Each row was made from one walk, in order. Every step used is in the known rows, and no mark comes twice. Write each row's walk.
Known rows
nelu > ragubi > debaf > vusek > zemu: [-1.69 -0.76  2.21 -1.17 -1.18  1.38 -0.36 -0.67 -2.06  4.58  0.57  0.15
  2.99 -0.57  1.84  1.03  0.18  2.24  5.16]
vusek > vokob > sofeg > zemu > ragubi: [ 1.21 -0.22 -0.57  3.21  4.15 -4.01 -1.31  1.62  1.73 -3.28  0.07 -1.23
 -1.72  0.60 -1.52 -1.85 -0.02 -2.45 -3.70]
nelu > ragubi > debaf > vusek > vokob > sofeg: [-2.13  0.55  1.59 -0.39  2.33 -0.73 -1.80  2.55 -0.13  3.46  0.96 -1.44
  2.45 -1.19  0.93  0.58 -0.26  0.99  4.80]
zemu > vusek > nelu > ragubi > debaf: [ 3.87  0.56 -0.94  0.07 -2.56 -1.85 -0.39 -0.50 -0.16  3.84 -1.03 -2.02
  0.52 -2.73  5.63  0.38  0.14  2.29  0.67]
zemu > ragubi: [ 0.24  0.12 -0.51 -0.55 -0.08  4.87 -2.39  2.09  0.01 -2.17  0.67  0.60
 -1.98 -1.60 -1.29 -0.61  0.95 -1.22 -2.80]
vokob > sofeg > zemu: [-0.80  2.48  1.05  0.32  2.94 -0.79 -0.10 -0.72  0.96 -2.99 -0.83  0.71
  1.99 -1.42 -3.39  2.03 -0.06 -2.59 -2.63]
zemu > vusek > vokob > sofeg: [ 5.54  1.60  1.07  2.76 -0.34 -4.05  0.82  1.56  2.43 -2.80 -0.58 -5.69
  0.16 -2.96  3.97 -1.64 -1.74 -0.89 -2.77]
zemu > vusek: [ 4.21  2.05  0.68 -0.65 -3.67  1.23  1.90 -0.62  0.89 -1.58 -0.87 -2.74
 -0.35 -3.12  3.76 -0.25 -1.17 -0.29 -1.82]
vokob > sofeg > zemu > ragubi: [-0.38  2.94  1.30  1.26  4.13  0.86 -1.39  0.21  0.97 -4.05  0.04  0.96
  0.88 -1.31 -4.49  2.05  0.46 -3.05 -4.12]
ragubi > nelu: [-2.15 -1.96 -1.20  0.12 -0.15  5.03  1.07  0.50  1.53  4.23 -0.81  2.48
  2.70 -0.32  0.48 -1.62 -0.96  2.59 -2.97]
sofeg > zemu > vusek > vokob > ragubi: [ 2.58  1.27  0.82  0.97  1.05 -1.86  2.28 -2.78  2.05 -0.53 -1.78 -0.12
 -2.69  1.86  1.98 -1.13 -1.06 -2.05 -1.53]
nelu > ragubi > debaf: [-2.88 -0.29  1.78 -1.60  0.01  4.15 -3.62  1.87  0.41  5.79 -0.89  1.24
  2.33 -2.02  1.88  1.23  0.20  0.46  3.13]
nelu > ragubi: [-0.52  0.58 -0.21 -1.79  1.89  5.12 -1.85  0.50  0.48  5.96 -1.22  1.38
  0.64 -3.82  2.78 -0.75  0.47  0.75  0.22]
vokob > sofeg > zemu > ragubi > nelu: [-1.25  2.20  1.05  2.48  4.79  2.10 -0.64  0.14  1.67 -1.60 -0.02  2.17
  2.32 -0.64 -4.47  1.59 -0.05 -1.48 -5.33]
sofeg > zemu > vusek > nelu > ragubi: [ 3.76  1.81 -2.37 -0.07  0.09 -2.48  2.96 -4.68 -0.51  2.66 -1.74  1.39
 -2.58 -0.08  3.01  0.05  0.47  0.68 -2.08]
debaf > ragubi > nelu: [-5.15 -2.45 -0.47  2.83 -0.82  2.20 -0.05  2.12  1.32  4.57 -0.94  1.36
  1.46  0.02 -2.26 -0.43 -0.71  4.06 -0.67]
sofeg > zemu > ragubi > debaf > vusek: [-2.29  1.03 -0.21 -1.42 -0.46  0.91  1.05 -1.71 -1.80 -3.52  1.38  2.93
 -2.71  3.87 -4.47  1.88  0.53 -1.58  0.88]
zemu > ragubi > debaf > vusek > vokob > sofeg: [-1.39  0.00  1.16  0.80  0.42 -0.83 -2.43  3.98 -0.56 -4.74  2.83 -2.28
 -0.22  0.87 -3.16  0.74  0.19 -1.01  1.77]
vusek > nelu > ragubi: [ 1.04 -1.84 -4.31 -1.32  1.10 -0.68 -1.82 -0.40 -1.23  6.54 -1.16  1.25
 -0.49 -2.83  3.37 -1.39  2.06  2.73  0.22]
ragubi > debaf: [-3.31 -1.70  1.53 -1.87 -3.94  1.44 -2.70  2.23 -0.12 -0.87 -0.25 -0.03
  1.97  0.24 -0.84  1.86 -0.22 -0.94  3.11]
sofeg > zemu > ragubi > nelu: [-1.43  0.16 -1.43  0.94  2.07  4.33  1.42 -2.08  0.59  0.88 -0.18  4.96
 -1.82  2.69 -2.95 -0.42  0.21 -0.13 -4.90]
zemu > vusek > vokob: [ 5.54  0.06 -0.46  1.33 -2.58 -2.91  1.89  0.52  1.66 -1.48 -0.75 -4.54
 -2.25 -1.45  5.42 -2.87 -1.59 -0.13 -2.04]

Write each row's walk
[ 0.99 -0.53 -0.76  2.29  3.39 -5.28 -0.35  0.91  1.79 -2.36 -0.66 -1.41
 -0.68  0.57 -0.55 -1.90 -0.46 -2.09 -2.51] => vusek > vokob > sofeg > zemu
[-0.31  0.96 -1.28 -0.63  1.16  2.64  0.41 -1.98 -0.36 -2.30 -0.10  3.46
 -3.63  1.75 -3.02  0.36  0.88 -2.18 -3.47] => sofeg > zemu > ragubi
[-2.91  0.60  1.06 -2.90 -0.15  2.82 -1.02  0.97 -1.26  4.38  0.70  0.59
  1.64 -1.13  0.96  1.22  0.06  1.50  5.59] => nelu > ragubi > debaf > vusek
[-3.36 -0.55  0.71 -3.48 -4.26 -0.28  0.59  1.01 -2.12 -2.45  1.67 -0.85
  1.24  1.55 -1.93  1.86 -0.36  0.39  6.10] => ragubi > debaf > vusek
[-1.35 -0.92 -1.37 -1.41 -2.11  0.00 -1.75  1.98 -2.58 -2.86  2.52 -0.18
 -1.39  1.35 -2.64  1.07  1.44  0.67  2.64] => zemu > ragubi > debaf > vusek > nelu
[-2.26 -1.81 -1.91 -3.16 -4.26 -3.68  0.43  0.45 -3.17 -1.31  1.64 -0.73
  0.67  1.92 -1.20  1.46  0.69  1.85  6.26] => ragubi > debaf > vusek > nelu
[-1.15 -0.96 -0.86  1.30  1.16  7.01 -1.20  1.96  1.15  1.68  0.62  2.34
  0.25 -0.54 -1.21 -1.28  0.08  1.26 -4.69] => zemu > ragubi > nelu
[ 2.56 -2.68  1.80  2.36 -2.16  1.57 -0.77 -1.40 -1.63 -1.80  0.04 -0.22
  0.87 -0.66  0.67 -0.85  0.96  0.22 -2.98] => vusek > zemu > ragubi
[ 2.91  3.68  0.37  1.79  3.56 -2.90  0.52 -1.97  0.97  0.61 -1.31 -0.57
  1.78 -2.99  0.54  1.87  0.14 -0.63 -2.93] => vokob > sofeg > zemu > vusek > nelu > ragubi
[-5.25  0.03  4.18 -3.20  0.22  3.64 -2.52  1.97  0.45  0.43  0.34  0.25
  3.08  0.56 -2.44  2.33 -0.14 -1.27  7.19] => vokob > ragubi > debaf > vusek
[ 1.25 -1.28 -0.36  2.14  2.42 -4.20 -1.79  3.26  2.03 -2.08 -0.35 -3.42
  0.49 -1.67  0.63 -2.42 -0.54 -1.48 -1.77] => vusek > vokob > sofeg
[ 2.25  1.26 -1.24  0.04 -1.08 -2.94  1.79 -3.93 -0.49  2.52 -1.43  1.27
 -1.35  1.07  2.45  1.33  0.22  0.65 -0.34] => sofeg > zemu > vusek > nelu > ragubi > debaf
[-2.34 -2.09 -0.17 -1.88 -3.45 -3.52  0.52  1.96 -1.52 -2.30  1.79 -2.18
 -0.25  2.82 -0.58 -0.29 -0.64  0.46  6.10] => ragubi > debaf > vusek > vokob
[-2.14 -0.73  1.42 -0.36 -1.87  4.11 -4.19  3.31 -0.09 -2.46  1.01  0.35
 -0.21  0.00 -2.29  1.43  0.71 -1.48  0.01] => zemu > ragubi > debaf
[-4.40 -1.09  2.08 -2.91  0.14  0.97 -2.67  1.49 -0.38  1.24  0.35  0.29
  2.66  0.94 -1.93  2.00  0.73 -0.07  7.33] => vokob > ragubi > debaf > vusek > nelu
[ 3.84  1.21 -2.82 -0.26 -1.80 -3.64  3.71 -4.65 -0.65 -0.62 -1.44  0.84
 -2.91  0.98  1.80  0.17  0.24  0.09 -2.56] => sofeg > zemu > vusek > nelu
[ 0.73 -0.17 -4.75 -3.60  0.30 -2.31  2.54 -1.66 -3.52  3.13  1.37  0.04
 -1.34 -1.08  1.49 -1.17  1.54  3.64  4.00] => debaf > vusek > nelu > ragubi
[ 3.82  1.08 -1.08  0.97 -0.92 -3.55  3.82 -3.24  0.99 -1.72 -1.28 -0.67
 -3.81  1.96  2.43 -1.58 -1.15 -1.30 -2.80] => sofeg > zemu > vusek > vokob
[ 1.06 -1.52 -0.07  0.62 -1.64  0.89  4.25 -2.54 -3.09 -1.04  2.32  0.04
  1.23  1.50 -0.66 -1.29  0.05  3.24  0.22] => debaf > vusek > zemu > ragubi > nelu
[ 0.62 -3.31  3.34  2.51 -3.71  1.01 -2.07 -0.31 -1.74 -2.04  0.34 -0.35
  2.27  0.55 -0.12  0.72  0.68  0.07 -0.60] => vusek > zemu > ragubi > debaf
[-1.55 -1.45 -0.89 -0.94  2.35 -0.35  2.50  0.80  0.42  1.63  1.25 -0.83
 -0.06  2.06  0.10 -3.17 -0.94  1.73  3.40] => debaf > vusek > vokob > ragubi > nelu
[ 1.72  0.65  0.60  2.19  1.87 -0.70  3.06 -2.75  2.86  2.10 -1.77  0.99
 -1.26  2.63  1.99 -1.70 -1.62 -0.46 -2.73] => sofeg > zemu > vusek > vokob > ragubi > nelu
[ 2.84  2.53 -0.28 -0.60 -1.70 -0.28  3.83 -4.11  0.35 -1.59 -1.39  0.73
 -2.24  0.57  1.06  0.55 -0.86 -1.39 -2.66] => sofeg > zemu > vusek
[-0.29 -0.68  0.58  3.21  3.09 -4.57 -2.48  2.46  1.66 -3.45  0.31 -1.40
 -0.52  1.71 -2.04 -0.60 -0.27 -2.61 -1.79] => vusek > vokob > sofeg > zemu > ragubi > debaf
